Each row comes from the steps of one walk. Every step used is in the known rows, and no mark comes twice. Write the walk behind each row, first mark first.
Known rows
w n: [-24.5 -27.9   5.3  -2.6   8.2  33.5 -28.5  -7.1   1.3  15.0  -1.4  -5.8
  -1.5  -1.8  -0.7   2.1  -2.6  33.8   3.0 -14.2  -3.3  34.6  -2.9]
h d z n g e p: [-11.0 -28.6  16.0  28.3 -15.3  22.1   5.0  -6.5  28.0   9.0  -6.4  -2.4
 -20.3   4.1 -13.2 -32.7   3.9 -18.6 -21.9  21.1   0.7  10.8 -38.4]
z d: [-10.9  -2.9   2.1  17.8 -12.4  -9.6  11.1  -8.7   1.4  24.9 -17.5   9.6
  -9.4   8.9  17.2   2.9  10.9 -21.5  -2.5 -11.3  14.9 -14.3   6.6]
g e: [  2.4 -38.9   2.8   8.6  -5.5  10.4  22.6  12.5 -15.2   3.9  10.6  10.3
   9.7  -5.8 -27.9   1.3  -5.7   9.2  -4.4  -0.5  -7.3  10.7  -1.3]
h e: [ 24.5 -25.3  -7.3  -5.0   2.7  -6.0  15.3   6.4  -2.3 -13.8   8.7   6.3
   4.3 -16.5   4.9  -4.4 -13.1 -31.3 -27.2  24.5   0.2  16.3 -10.0]
h d j: [ 36.1   9.2  32.9   3.2   7.6 -43.8 -12.6  14.1  16.0  -2.4  11.5 -13.2
 -10.2   9.4  27.1 -21.0  46.3 -36.9  17.6  -4.8   6.4 -22.7   4.6]
p e n h d z: [ 32.4 -38.7  38.2  10.2  -2.6 -51.2   2.6  22.3  37.8  34.7  -5.7  -4.3
 -36.4  -3.8 -26.1  23.4  -0.3 -32.3 -65.5  13.1  28.4 -18.7  18.0]
n g e: [-19.0 -33.9 -11.1   3.9  -6.4  24.5  15.0  17.2 -18.8  -5.2  -5.9  21.0
  14.0   5.0 -19.4 -33.6 -20.6  -5.5 -21.0  35.7  -3.5  28.5 -13.2]
n e g: [-17.0  12.5 -24.1   4.8  16.5 -16.9 -18.0  26.2   6.5  -3.3  -0.2  11.4
  -9.1  -5.5 -46.7 -28.1 -17.4 -45.6 -38.9  36.0  -3.0   9.8  14.5]
j n: [-22.7  -2.7  -5.7  13.7  -1.9  20.1 -19.2   9.1   3.4  -3.6  -5.4 -17.0
 -16.2  21.3  -5.3  -2.6 -27.4   3.7   3.4   0.7  10.4  -1.4   8.8]
p e n: [  5.6 -20.6  10.8 -26.8  -2.4 -19.0  -5.6   1.4  32.6  11.1 -10.6  -8.0
 -14.3   8.7 -32.0  21.8 -32.7  -8.4 -48.7   9.0   9.2   0.0  27.9]
z d j: [ 10.0 -21.2  16.0  14.7  -2.0 -37.6   5.8   1.0   8.6  34.7 -13.0   2.3
  -4.3  19.0  26.6  -6.7  29.1 -38.5  12.9 -17.2  -0.9 -28.1   9.8]
g e p: [ 10.2 -49.3   3.2  14.0  -7.8  30.7  44.6  -8.3   5.5  11.1   7.0  15.5
  21.7 -18.2 -26.8  -7.4  -7.1  16.0 -30.8  -0.8   1.5  24.0 -26.4]
p e g: [ -0.8  15.3   4.1 -28.3  10.3 -22.4  -2.3  17.4  30.8   0.4  -4.4   7.9
  -5.8   7.5 -25.3 -17.7 -22.4 -40.0 -26.2  48.5   6.6  -6.1  23.8]
d j n: [ -2.0 -16.6   6.7   9.2   8.7  -9.6 -23.8  18.1  11.3   7.1  -1.5 -23.1
 -11.2  34.0   4.3 -13.4  -7.7 -16.1  15.3  -5.2  -5.7 -14.6  12.5]
j n k: [-26.3   3.4 -16.8   6.0 -12.5  24.4 -22.5   1.5  -3.9 -16.3 -18.4  -5.5
  -6.5  17.5  14.6 -19.8 -64.8  12.8  -9.9   7.4  17.6  25.8  -4.5]
j n e g: [-38.4  11.6 -30.1  17.9  16.0   2.9 -35.9  36.0  10.7  -4.9  -6.8  -5.3
 -26.4  17.7 -54.1 -30.8 -43.7 -41.1 -36.4  37.3   8.7   6.6  23.5]
d j n g: [-22.5 -13.9  -6.7   5.9   7.4   5.2 -34.1  22.8   5.7   0.3 -18.5 -13.2
  -8.3  42.6  15.1 -49.7 -22.0 -29.7  -0.7  28.5  -2.3   4.3  -0.3]
d z n g e p: [-28.0 -55.0  -2.9  20.4 -12.5  37.4   9.8 -13.4  18.9  23.8 -14.6   3.2
  -6.8   5.3 -27.7 -22.1 -23.8   0.3 -28.0  19.5 -19.2  19.9 -40.9]
z n j: [ -0.2  -0.5   6.1   8.4 -18.2  -8.1 -18.4   3.4  11.8  -5.7  -8.6 -21.6
 -33.7   8.4   9.2  17.6 -13.1  -7.9  22.8  -9.2 -24.2   5.7 -24.2]
j n e: [-30.1 -19.1 -24.5  39.2  -2.9  15.0  -8.5  27.3   3.3  -1.9  -5.2   1.0
 -11.3  12.6 -37.2  -3.6 -41.0  -7.1 -34.2  18.5  19.2  12.5   9.2]
w n h e g: [ -2.6 -39.0  -6.2  -0.1  35.2   4.2 -27.5  31.5  -5.7   9.3   3.9  11.6
 -19.2 -24.8 -14.3 -22.1 -28.3 -31.4 -61.6  31.0  -1.7  63.4   0.5]
d j: [ 20.2 -16.4  14.6  -3.5   9.1 -27.6  -6.6   8.3   6.5  10.5   3.7  -7.4
   5.0  10.0   9.1 -11.6  18.7 -18.8  12.9  -6.9 -15.2 -12.9   3.7]
p e: [  8.4 -16.0   9.9  -8.6 -10.2 -11.3  26.9   9.8  23.2   2.5  -3.1  13.1
   7.0   0.8 -10.6   9.8 -18.5  -8.0 -24.3  28.6  16.5  -0.1   9.6]
z d j n: [-12.5 -20.9   9.6  28.6  -2.9 -17.6 -13.8   9.9  12.2  32.7 -18.5 -13.0
 -21.3  42.0  21.3 -10.8   1.8 -36.0  15.3 -16.6   8.7 -29.2  18.1]
h d: [ 15.3  26.8  19.0   6.5  -3.9 -14.9  -3.9   6.7  10.5 -13.7   7.8  -4.9
 -14.9  -0.1  16.8  -9.8  27.5 -20.4   5.2   1.8  22.8  -9.6   1.3]
d j n h: [  6.5 -33.2   8.0  39.0  13.8 -20.5 -10.6  42.6  -3.4  21.0  -1.9  -5.4
 -20.2  21.1   2.0  -5.6 -16.3 -15.5 -16.7  -1.5   6.0   4.9  11.2]

Which walk is each row?
[  1.7   6.1  14.2  48.0  -0.5  -6.7  -9.4  41.0   0.1  -3.9   0.3  -3.3
 -40.7  10.3   8.7  -4.4  -8.0 -14.3 -25.4   5.3  43.6   6.4   9.5]  j n h d
[ -0.4 -14.6 -17.0  16.3  25.1  -9.5 -17.3  48.8  -3.7  -6.3  -0.7   2.4
 -34.8   2.3 -20.0 -26.0 -53.2 -59.6 -60.8  47.8  11.1  29.3  13.0]  j n h e g
[ 43.6 -48.7  37.4  22.0  14.6 -54.4  -3.6  44.5  -2.2  21.6  12.9  -5.9
 -32.6   0.5 -27.2   1.1  19.8 -30.9 -43.1 -22.1   3.1   6.2  19.9]  g e n h d j
[-11.0 -47.7 -11.2  10.6  -7.8  43.8  34.3  -2.3   2.0   0.9 -10.4  24.8
  25.7  -9.0 -14.4 -42.9 -20.9   2.7 -48.6  34.8   4.2  43.0 -36.6]  n g e p
[ 21.5 -63.8   0.3  39.5   1.6  -4.8  25.2  -0.7  20.4  27.3  -1.7   6.8
 -23.8 -27.1  -8.0  14.3 -26.8 -24.4 -69.2  13.1  -5.4  27.0 -39.6]  d z n h e p
[ 27.2 -11.3  30.2   8.7  -0.6 -45.9   4.3  32.5  27.8   9.4  -4.6   4.7
 -38.3  -3.6 -18.2  18.5 -11.7 -30.5 -75.7  14.2  40.9   8.6  28.7]  p e n h d
[ -0.3  17.3  27.0  17.3  -6.6 -20.5 -29.1  -4.6  26.6  10.1   3.0 -27.8
 -46.2  12.3   3.8   9.6  22.4 -22.0  26.0 -13.3  -1.2 -32.7  -2.0]  h d z n
[ 21.7 -30.1  -5.9 -22.1  10.4 -16.2 -14.2  -1.1   8.9  -6.4  -0.1 -15.9
 -18.6 -10.5 -19.1   7.8 -25.1 -34.2 -53.4   4.2  -6.4  15.7   6.3]  h e n
[ 24.5 -21.9  29.4  19.1   8.3 -41.2 -25.0  13.1  15.1  28.7  -3.3 -18.1
 -45.5  -5.2 -15.5  12.9  21.4 -26.9 -41.7 -17.1  11.7 -18.9   8.3]  e n h d z
[ 20.9 -60.2  11.6  -9.9 -11.5  -5.7  -2.9   7.8  -0.7   7.4  -4.4 -18.8
 -13.0  -4.9 -35.9  15.9 -15.5  -3.7 -14.0 -15.4 -27.7  12.8 -12.9]  g e n j
[-34.1 -18.4  -4.5  24.3  -4.0  -4.2 -21.9  14.9   7.9  23.3 -34.9  -2.8
 -18.1  52.2  31.1 -46.1 -11.2 -49.6  -1.9  16.9  13.3 -11.4   6.9]  z d j n g
[ 38.6 -55.4  -5.8  29.5   4.4   2.4  51.8  10.9   3.4   6.2   2.6  29.6
   7.5 -41.2   5.4  -3.7 -22.8 -23.2 -90.0  26.3  17.7  49.1 -36.3]  n h e p
[ -6.2 -12.8  -2.4   3.9  -0.7  -4.2 -30.1  10.4   3.6  -5.4 -14.5 -13.2
  -1.9  28.4  24.4 -30.4 -45.4  -5.0   2.1   1.8   1.0  14.8  -2.1]  d j n k
[-29.2 -25.9  -5.4 -10.6  -3.1  38.7 -34.0 -16.1  -6.6   1.0 -14.9   3.9
   9.4  -6.8  19.7 -15.3 -39.5  42.0 -11.5  -7.6   4.5  62.4 -18.8]  w n k
[ 13.9 -52.7   1.4  33.9   3.0 -24.2   5.5  19.6   1.6  20.7   2.3   1.4
 -37.2 -13.7 -10.9  24.7 -26.2 -33.9 -41.5  12.5 -13.4  12.0 -14.2]  d z n h e
[ 28.9 -61.0   1.8  34.1  15.8 -27.7   6.5  48.5  -5.1   6.2   4.3   0.2
 -16.8   5.5   5.6 -10.1 -29.9 -46.6 -47.1  22.0   4.4  19.8  -0.6]  d j n h e
[ -1.0 -19.9  25.7  32.3   8.8   7.6 -19.9  23.2  -2.6  13.0   6.0   7.4
 -24.4 -13.7  15.0  -0.3  16.7  13.6 -25.7  -9.4  29.7  42.7  -2.9]  w n h d
[  6.1 -62.1   4.9  16.3   7.1  -9.5   5.3  28.8 -17.9  25.7   0.9   7.2
 -21.8  -8.5 -55.3  20.1 -26.9   5.7 -62.8 -16.5  -3.7  30.1  15.8]  g e n h
[ 20.3  -0.8  34.6  18.1 -22.5 -28.5 -25.3  -2.0  31.0   4.2  -3.5 -35.2
 -46.7   5.8  18.8  11.8  27.2 -30.8  39.1  -9.6 -14.8 -33.1 -30.9]  h d z n j
[ 26.0 -75.4   3.6  58.9   2.0 -16.8  37.0  20.6  16.0  38.1 -17.1  15.1
 -13.3   1.1  25.2 -13.6 -20.9 -56.7 -74.2  10.5  26.7  20.6 -17.0]  z d j n h e p
[ 22.6   9.4  31.5  38.8   9.4 -55.9 -16.6  39.3  10.7   9.9   7.5  -9.0
 -52.7  12.2  18.4   3.3  20.8 -36.4  -6.6 -16.5   6.5   1.6  10.7]  z n h d j
[ -0.1 -39.3   3.3 -10.3   3.4   0.9  -6.9   5.2  -4.0  11.1   1.9 -11.5
 -11.8   2.0 -52.2  13.3 -18.6   6.2 -27.5 -18.8 -14.6  11.4  16.0]  g e n
[ 15.0   8.5  27.5  18.0   5.6 -24.7 -29.0  24.8  21.4  -5.1   6.4 -28.5
 -26.0  31.6  21.4 -23.6  18.7 -30.9  21.7  -5.1  17.2 -25.2  14.0]  h d j n
[ -2.8 -46.7  14.2  -3.0  -7.6  26.1 -27.0  -4.5   4.8   8.7  -8.2 -13.6
  -0.9  -9.3  14.6   6.0   1.0  23.8  15.6 -10.7 -16.4  34.4 -33.1]  w n j
[ -5.7 -39.5  10.3  58.0   1.4 -29.2  -0.7  34.0  -2.0  45.7 -20.5   3.9
 -30.5  29.9  18.0  -2.5  -6.1 -34.9 -18.0 -13.4  19.7 -10.7  17.6]  z d j n h
[  8.9 -44.5 -13.0  36.9   6.0   2.6  11.6  40.6 -11.2  -3.4   1.1   8.2
 -21.3  -6.7  -3.2   1.3 -50.0 -27.3 -59.5  29.4  21.5  33.4  -2.0]  j n h e
[-21.0 -11.9 -19.9  39.7  -6.4  15.3   8.8  -2.5  27.0   6.8  -6.0   8.3
 -19.1  -9.6 -33.2   7.0 -30.3   0.7 -55.2   3.3   4.8  34.3 -18.4]  z n e p
[  6.7  -9.0   8.1  41.2   1.0 -29.3 -19.9  42.4  20.1  -5.0   7.0 -12.9
 -22.2  20.8 -10.2 -24.3   5.3 -44.4 -17.2  13.9  25.4 -12.6  11.9]  h d j n e
[-20.9 -51.8  -2.9  14.4   3.7  15.5  -9.5  36.0  -7.3   3.6  -7.1  -2.3
   1.6  37.6 -14.2 -46.9 -30.3 -19.2  -4.2  30.3  -9.4  12.9  -0.6]  d j n g e
[-25.9  -0.4 -11.0 -23.0   6.5   4.4 -39.4  -1.4   6.0  -1.4 -25.7 -12.0
 -18.6  17.8 -11.6 -24.1 -26.9 -17.3 -41.6  14.6  -2.6  19.2   6.6]  e n g
[ 15.0 -21.5   7.9  47.6   0.5  -8.7   1.2  22.4  38.6   1.5   2.3  -7.5
 -10.1   8.3  -6.3 -31.4   4.9 -36.0 -43.7  13.5  32.1   3.5 -12.2]  h d j n e p
[-31.3 -46.2 -13.6  21.6   4.6  29.6 -18.6  10.2  -0.6  14.2   0.1  10.4
   3.4 -11.4 -30.9   1.3 -17.3  21.1 -34.9   2.6   5.5  48.2  -3.8]  w n e
[-35.1 -43.8  -4.5  14.4  -9.5  17.5 -10.6   6.3  -1.6  18.1  -9.2  -1.6
 -18.6  17.6 -31.7 -14.2 -22.6  -8.1   0.6  20.7 -27.8   7.0 -14.9]  d z n g e
